What can hang from each mark:
q_509: q_268 q_380 q_809 q_847
q_570: q_127
q_292: q_127 q_935
q_380: q_830
q_847: q_509
q_673: q_204 q_292
q_268: q_809
q_127: q_570 q_809
q_751: q_268
q_789: q_952
q_882: q_380
q_952: q_509
q_596: q_847
q_830: q_380
q_734: q_596 q_935
q_935: q_292
q_204: q_673

(in the rows, 128 means zero)
Known rows, with every way that one mark hangs from another:
q_204{q_673{q_292{q_127}}}: [140 115 140  90 130 116 138 156 148 121  95 113 134 141 127 123 113 157
 119 137 165 127 153 155 134 156 116 147 110 136 132 135 147 109 112]
q_952{q_509{q_268 q_847}}: [156 104 155 166 148 169 129 108 118 121 110 118 139 179 120 112 119 154
 111 106  68 119 171 144 142 118 114 100  82 101 177 142 122 125 126]
q_570{q_127{q_809}}: [ 95 152 111  99 130 103 123 136  96 147 147 141 130 106 140 130  67 116
 126  90 128 131 129 122 168 150  71 130 135 120 142 115 143 105 122]
q_734{q_935}: [124 120 142 148 136 145 142 113 132 134 142 132 125 137 144 111 134 126
 146 110 110 131 115 142 137 147 108 135 136 112 127 132 113 125 128]
q_789{q_952{q_509}}: [127 132 118 152 155 165 151 120 106 116 137 114 149 154 119 115  96 129
  98 130  94  68 156 141 120 131 105 114 133 144 117 156 126 112 128]
q_830{q_380}: [134 133 126 120 141 108 118 137 119 116 125 147 106 103 127 131 116 125
  86 132 159 150 170 112 123 133 130 131 147 117 108 141 141 134 125]
q_596{q_847{q_509{q_268 q_809}}}: [136 140 153 104 146 150 128 111  95 101 107 126 130 191 110 103 123 108
 159  85  38 136 181 110 147 119 117  94  55 120 189 178 133 164 151]
q_292{q_127{q_570}}: [112 124 119 122 109 125 125 161 118 127 120 130 115 127 129 137 113 134
 120 114 163 130 125 111 170 111  96 143 137 142 120 167 140 114 142]
q_734{q_596{q_847{q_509}} q_935{q_292{q_127}}}: [162 122 146  97  95 143 149 115 103 112 191  82 138 182  96 145  75 128
 144  89  62 101 150  86 198 116  72 150  89 129 109 140 115 104 157]
q_509{q_268{q_809} q_380{q_830}}: [159 150 158 163 165 117 147 140 134 142 125 144  83 147 133 130 102 136
 148 152 110 136 157 120 101 115 168 106 107  99 146 146 147 157 121]
q_509{q_809}: [107 129 133 114 136 132 126 130 109 112 116 129 117 155 112 114 141 114
 133 118  88 134 143 127 140 128 134 123 129 125 133 165 135 127 136]
q_734{q_596}: [157 132 142 118 131 121 132 126 133 145 147 108 143 148 121 120 119 117
 110 136 126 127 102  93 129 111  99 129 124 122  98 106 125 100 130]
q_952{q_509{q_380 q_847}}: [152 108 123 177 172 155 136 129 113 117 147 122 101 187 101 136 129 144
 118 116  49  88 175 153 150 117 132 111 113 121 121 135 109  98 132]
q_509{q_268 q_380 q_809}: [136 146 147 151 160 132 135 108 119 125 117 147  87 184 121 132 129 113
 150 131  66 140 146 136 114 125 127 111  95 104 153 196 128 130 144]
q_882{q_380}: [129 142 120 120 138 122 142 161 131 144 132 145 114 142 149 157 120 110
 123 136 114 126 121 130 106 138 123 116 129 126 122 106 122 107 119]
q_734{q_596{q_847{q_509}}}: [168 135 139  94 140 136 133 131 111 124 159  96 153 175 107 111 112 105
 130 103  78 112 139  77 157 101  92 115  81 136 118 102 121 126 147]
q_734{q_596{q_847}}: [169 128 133 116 126 134 134 126 132 154 143 106 151 172 122 130 127 124
 123 109  98 128 134  96 144  99  88 118 108 119 129  96 119 110 143]
q_952{q_509{q_268{q_809} q_380{q_830} q_847}}: [169 120 163 188 185 151 145 140 113 126 127 126  91 189 107 115 105 156
 129 128  54 109 199 136 133 102 167  89  93  92 158 143 138 136 117]
q_751{q_268}: [114 131 145 116 114 157 133 110 115 147 137 149 122 121 130 142 117 118
 135 117 131 123 145 108 126 113 126 127 113 145 136 135 130 135 116]
q_789{q_952{q_509{q_268 q_809 q_847}}}: [132 110 149 164 159 180 144 105  87 104  90 118 138 221 105  95  99 131
 112  99  25  92 214 145 133 128  93  88  79 119 170 210 140 124 141]
q_204{q_673{q_292}}: [151 129 139 106 147 116 139 130 145 127 104 122 146 138 137 113 117 141
 110 142 160 134 144 162 108 156 120 126 113 129 133 107 146 114  97]
q_751{q_268{q_809}}: [ 89 128 152 113 105 156 129 120 118 151 142 158 121 127 147 115 115 136
 144 127 117 126 164  97 142  91 162 130 130 137 136 139 125 149 121]
q_789{q_952{q_509{q_268 q_380 q_809 q_847}}}: [144 122 142 188 185 173 157 103  89 110 110 128 106 238  99 121 100 126
 122 111   4  80 218 156 123 125  98  87  80 119 150 222 131 116 149]
q_596{q_847{q_509}}: [142 135 126 102 138 141 128 132 104 111 140 114 137 154 114 119 122 117
 149  95  79 114 165 110 154 118 122 109  85 143 145 124 122 153 144]
q_204{q_673{q_292{q_127{q_809}}}}: [118 133 106  59 131 115 137 146 131 118  98 109 141 132 131 118  86 157
 133 108 168 119 158 153 162 178  82 159 112 130 133 135 164 108 100]
q_596{q_847{q_509{q_268 q_380{q_830} q_809}}}: [178 158 153 122 189 137 146 138  88 105 120 121  80 194  80 136 111  91
 164  98  42 127 192 114 124 126 134  83  49 117 168 174 152 162 141]
q_204{q_673}: [124 121 127 117 120 117 119 115 130 120 118 121 142 152 144 122 126 143
 100 133 145 117 151 143 101 146 132 118 124 130 139 114 135 120 106]
q_847{q_509{q_268{q_809} q_380{q_830}}}: [155 160 166 139 177 121 148 148 113 114 142 134  86 150 114 113  88 118
 158 143  92 121 161 100 110 113 175 103  80 112 132 151 148 171 124]
q_380{q_830}: [159 134 138 127 151 120 139 153 116 124 121 119 112 113 105 139 115 116
 121 130 150 133 131 121 110 135 143 116 121 126 127 111 155 136 113]
q_734{q_596{q_847} q_935}: [166 119 146 138 136 152 148 111 138 158 155 108 148 180 138 112 131 123
 140  89  79 131 122 111 154 119  70 128 118 106 126  99 102 108 143]
q_204{q_673{q_292{q_127{q_809} q_935}}}: [108 124 114  59 135 108 150 148 120 131  90 109 147 129 124 135  74 176
 139 100 167 115 188 160 174 186  79 184  80 124 139 170 149 122 113]
q_673{q_204 q_292{q_127{q_809}}}: [135 133 136  71 126 122 157 172 135 118 103 121 134 101 120 114  87 154
 166 115 150 108 172 136 156 173  82 182 122 121 145 144 158 132 101]
q_847{q_509{q_380{q_830} q_809}}: [150 156 141 113 194 118 143 162  83  87 147 119  69 164  66 128 111  77
 146 126  72 112 154 113 123 134 159 109  95 136 101 164 159 136 129]

Rows:
[ 96 141  69  90  78 111 127 119  88 111 150 119 119 118 119 173  45 144
 119 100 155 111 148 109 208 133  65 161 147 142 117 169 168  99 128] -> q_935{q_292{q_127{q_570 q_809}}}
[172 124 131 137 100 139 149  85 125 147 185 103 148 177 123 152  93 129
 126 102  73 121 137 110 161 115  71 132 122 111 123 105 113  92 138] -> q_734{q_596{q_847} q_935{q_292}}
[157 121 180 118 150 120 170 159 137 143 103 140 143 100 117 124 109 153
 145 138 141 122 184 152 113 162 117 172  94 115 147 155 128 147 112] -> q_673{q_204 q_292{q_935}}
[117 131 132  81 132 114 169 183 111 137 101 137 136  91 125 129  61 161
 150  96 176 114 189 131 187 167  53 199 103 122 140 187 156 134 115] -> q_673{q_204 q_292{q_127{q_570 q_809} q_935}}
[ 79 128  93  92 116 119 140 152  89 135 116 127 126 112 130 149  69 154
 137  78 162 119 160 115 212 145  61 181 108 131 125 197 142 128 145] -> q_292{q_127{q_570 q_809} q_935}
[135 124 129 100 127 110 139 163 137 127  97 125 131 139 141 121 103 149
 101 130 192 137 142 143 152 141  89 139 124 143 120 146 160  99 113] -> q_204{q_673{q_292{q_127{q_570}}}}
[118 133 156 150 142 160 130 113 130 128 128 133 147 156 146  85 116 159
 122 138  82 118 146 125 142  96 155 111 118  94 169 147 116 140 126] -> q_952{q_509{q_268{q_809}}}
[101 114 129 122 117 120 139 164 106 141 114 132 118 122 123 152 100 152
 123 104 158 130 156 118 183 122  91 168 107 135 123 202 127 125 156] -> q_292{q_127{q_570} q_935}
[153 111 144 181 152 177 150 101 106 120 102 115 149 190 121 113  88 147
 108 107  65  86 201 148 121 127  87  93  81 124 163 174 132 129 133] -> q_789{q_952{q_509{q_268 q_847}}}
[148 152 143 125 168 146 136 114  97 110 126 133  96 207 105 127 122 101
 171  95  17 123 184 121 140 116 122  97  52 120 171 191 125 155 158] -> q_596{q_847{q_509{q_268 q_380 q_809}}}
[139 117 171 111 131 118 170 192 126 140  95 141 129 101 121 131  89 161
 137 121 175 124 181 134 160 144  84 186 102 126 137 191 138 134 126] -> q_673{q_204 q_292{q_127{q_570} q_935}}
[145 108 183 103 131 120 171 188 137 137  94 130 135 103 107 134 104 168
 156 133 149 117 196 142 141 160 113 194  86 120 145 184 125 144 126] -> q_673{q_204 q_292{q_127 q_935}}
[166 116 147 190 174 161 136 107 121 126 127 128 106 198 115 134 120 148
 123 115  46 106 177 155 135 115 119 100  80 102 159 155 114 115 133] -> q_952{q_509{q_268 q_380 q_847}}
[165 161 164 125 194 126 144 139  87  94 126 127  77 173  82 128 102  84
 151 126  69 126 156 112 105 136 146  97  61 116 138 182 161 152 129] -> q_847{q_509{q_268 q_380{q_830} q_809}}
[103 134  80  79  74 116 124 114  99 102 148 109 121 119 106 175  57 152
 139 105 129 104 158 120 190 146  89 168 131 133 127 161 154 109 128] -> q_935{q_292{q_127{q_809}}}
[135 104 121 168 153 169 147 123  98 114 121 108 146 185 109 113  98 142
 100 110  66  70 199 147 137 128  98 103 113 142 124 153 128 111 133] -> q_789{q_952{q_509{q_847}}}
[134 156 156 126 170 134 135 114  98  98 131 138  91 187 105 114 114  94
 160 122  46 124 152 117 121 126 134 108  70 117 138 201 131 146 145] -> q_847{q_509{q_268 q_380 q_809}}
[182 115 131 168 168 118 141 157 111 128 127 123  73 159  92 158 117 125
 135 120  99 122 182 138 117 134 139 106 101 124 116 125 151 126 121] -> q_509{q_380{q_830} q_847}
[147 117 149 167 155 135 131 110 109 123 101 142  83 213 111 130 132 125
 152 109  36 141 191 142 130 126 122 100  75 104 158 194 135 129 146] -> q_509{q_268 q_380 q_809 q_847}
[150 125 161 113 126 121 159 188 138 128 105 140 124 108 129 117 104 141
 132 133 176 125 153 124 146 135  88 160 133 136 133 156 153 122 113] -> q_673{q_204 q_292{q_127{q_570}}}
[169 122 161 180 160 122 142 142 125 140 113 139  79 174 119 128 106 148
 149 130  82 138 201 124 116 112 163  97  85  97 152 147 149 157 123] -> q_509{q_268{q_809} q_380{q_830} q_847}
[177 122 161 173 203 155 143 133  90 105 107 119  79 210  74 130 118 122
 123 109  31 115 196 147 127 123 139  82  74  95 164 174 148 117 123] -> q_952{q_509{q_268 q_380{q_830} q_809 q_847}}
[156 153 149 186 193 157 171 134 110 130 133 131 104 172 121 120  73 137
 122 153  79  77 183 134  93 116 146  91 110 113 134 173 147 140 125] -> q_789{q_952{q_509{q_268{q_809} q_380{q_830}}}}
[122 147 164 103 149 140 125 114  97  94 111 127 125 170 108  92 115  98
 147 112  67 134 147 106 131 128 129 108  69 122 160 188 142 154 140] -> q_847{q_509{q_268 q_809}}
[126 141 124  82 127 121 156 178 121 123 106 134 131  98 134 114  74 144
 145 105 176 116 159 123 173 157  56 175 136 128 136 156 171 123 102] -> q_673{q_204 q_292{q_127{q_570 q_809}}}
[ 85 122 105  81 117 123 140 146 101 130 112 116 128 117 113 150  84 163
 157  86 138 111 172 126 194 160  85 188  95 122 133 189 129 135 144] -> q_292{q_127{q_809} q_935}
[141 125  99  88  85 140 148  96 108 134 177  87 143 170 115 159  60 146
 150  69  83 102 153 101 216 134  33 166 121 113 125 132 129  87 144] -> q_734{q_596{q_847} q_935{q_292{q_127{q_809}}}}
[121 141 147 150 163 174 150 100  95 106 106 123 145 189 114 100  99 118
 110 122  55  92 173 140 116 128  99  98 100 121 160 210 137 124 137] -> q_789{q_952{q_509{q_268 q_809}}}
